Each row was made from one small tree. The marks that hang from a mark follow it in brackets, in the order of their numbers. Every link used is in the known rows. Write each row's tree.
(in the rows, 128 means zero)
Known rows:
J275[J342 J931[J181 J373 J470[J726[J295]]]]: [132 110 131 124 141 143  84 150 125  84  84 130  77 186 150  99 112 141
 153]
J275[J342 J931[J181 J373 J470]]: [117 104 135 128 139 156  77 144 166  91 130 162  93 172 133  77  82 144
 173]
J470[J726]: [111 132 140 128  76 190 110 133 164 154 138 198  49 168  94 145 106 129
 113]
J758[J931[J181 J295]]: [133 125 181 160 105 180  97 154 186 135 160 152  65 182  89 111  79 138
 170]
J931[J181 J295 J470[J726]]: [151 103 160 145 113 172 113 169 149 106 119 128  72 163 109 103 123 145
 152]
J758[J931[J373 J470[J726]]]: [136 112 174 142  87 174 116 160 151 122 120 140  85 174 101 141 102 133
 152]
J275[J342 J931[J181 J295 J373[J726] J470]]: [145  94 132 136 160 145 101 162 138  87 113 127  93 170 148  73  99 153
 161]
J275[J342 J931[J181 J295[J726] J373 J470]]: [143  88 135 142 152 149  89 152 136  81 106 142  86 184 157  68 111 143
 165]
J931[J295 J470[J726]]: [146 104 153 143  96 174 123 164 145 121 121 152  68 154 111 120 128 142
 127]
J275[J931[J295 J470]]: [131  98 147 146 104 152  98 160 173 120 143 165  77 150 125 103  91 146
 138]
J271[J342]: [103 119 159 130  77 206  99 128 187 150 147 225  57 146  79 106  80 129
 121]
J931[J181 J295[J726] J373 J470]: [157  77 161 158 131 169 119 170 146  89 108 104  79 184 131  86 139 145
 162]
J758[J931[J181 J373[J726]]]: [130 121 170 146 109 178 111 152 168 137 140 128  75 194  93 131  78 136
 162]
J758[J931[J181 J470]]: [130 117 184 150  93 180  92 157 189 125 148 142  79 177  87 119  64 131
 173]
J275[J342 J931[J295 J470[J726]]]: [131 116 126 128 117 155  92 144 137 111 120 191  72 155 138 103  99 140
 132]
J373[J931[J181 J295 J470[J726]]]: [153 101 154 146 131 146 116 165 142 111 121 114  66 170 122 129 111 140
 155]
J275[J342 J931[J181 J295 J373[J726]]]: [129 112 124 133 156 151  97 143 146 107 129 155  74 179 142  79  96 148
 154]

Which tree is each row?
[144 103 138 142 128 140 119 156 140 119 105  91  52 188 128 151  95 142
 132]  J373[J726[J295] J931[J181 J470]]
[154  84 147 151 120 165 144 174 141 109 121 115  81 159 125 108 135 155
 135]  J931[J295 J373[J726] J470]
[149  88 148 147 127 160 122 170 138  98  93  77  73 185 126 115 131 153
 141]  J931[J181 J373[J726[J295]] J470]
[159  82 156 152 138 162 131 179 144  96 116  87  89 168 122  90 129 158
 157]  J931[J181 J295 J373[J726] J470]
[139  99 147 139 102 162 126 162 131 107  90 118  68 176 126 133 150 145
 125]  J931[J373 J470[J726[J295]]]
[134 113 149 133 113 154 108 149 153 123 124 133  64 176 111 147  90 130
 149]  J373[J931[J181 J470[J726]]]
[131 105 136 138 107 156 129 144 153 142 134 146  62 166 116 162  82 135
 119]  J373[J726 J931[J470]]
[144 120 179 148  95 167  98 161 147 117 102 109  66 194 102 144  94 132
 151]  J758[J931[J181 J470[J726[J295]]]]
[142 102 137 131 151 146  91 160 131  80 108 139  91 168 147  74 113 148
 170]  J275[J342 J931[J181 J295 J373 J470[J726]]]
[139 114 139 145 136 151 124 149 155 139 143 130  52 180 117 135  92 141
 140]  J373[J726 J931[J181 J295]]
[162  98 188 155 118 163 114 182 144  97 115  95  91 180 109 107 114 143
 183]  J758[J931[J181 J295 J373 J470[J726]]]
[147  97 156 140 119 160 114 168 135  91  88  93  71 185 124 116 145 145
 149]  J931[J181 J373 J470[J726[J295]]]
[143 110 183 144 105 173 105 166 156 110 116 115  89 183  98 125  95 131
 174]  J758[J931[J181 J373 J470[J726]]]
[135  94 147 152 110 176 127 148 150 125 127 159  60 181 127 110 143 142
 134]  J931[J295[J726] J373]
[138 102 139 145 117 172 139 158 150 131 133 142  68 169 119 117 132 152
 126]  J931[J295 J373[J726]]
[140  98 159 135 113 174 114 166 152 102 112 120  83 173 109 110 125 142
 159]  J931[J181 J373 J470[J726]]
[137 106 144 153 128 156 112 139 158 132 136 145  45 194 127 131 103 133
 147]  J373[J931[J181 J295[J726]]]
[155  95 149 149 141 144 128 166 146 119 128 101  67 172 124 126  95 145
 149]  J373[J726 J931[J181 J295 J470]]
[120 123 135 134 120 162 113 135 166 151 146 146  50 183 107 154  73 133
 133]  J373[J726 J931[J181]]
[129 113 150 149 129 151 107 147 175 130 157 148  55 178 113 123  93 142
 159]  J373[J931[J181 J295]]
[129 108 139 138 139 155  77 150 165  95 137 169  81 163 132  71  80 147
 164]  J275[J342 J931[J181 J295 J470]]
[150 108 181 149 110 157 110 171 138  99  95  87  79 196 113 130 113 138
 166]  J758[J931[J181 J373 J470[J726[J295]]]]
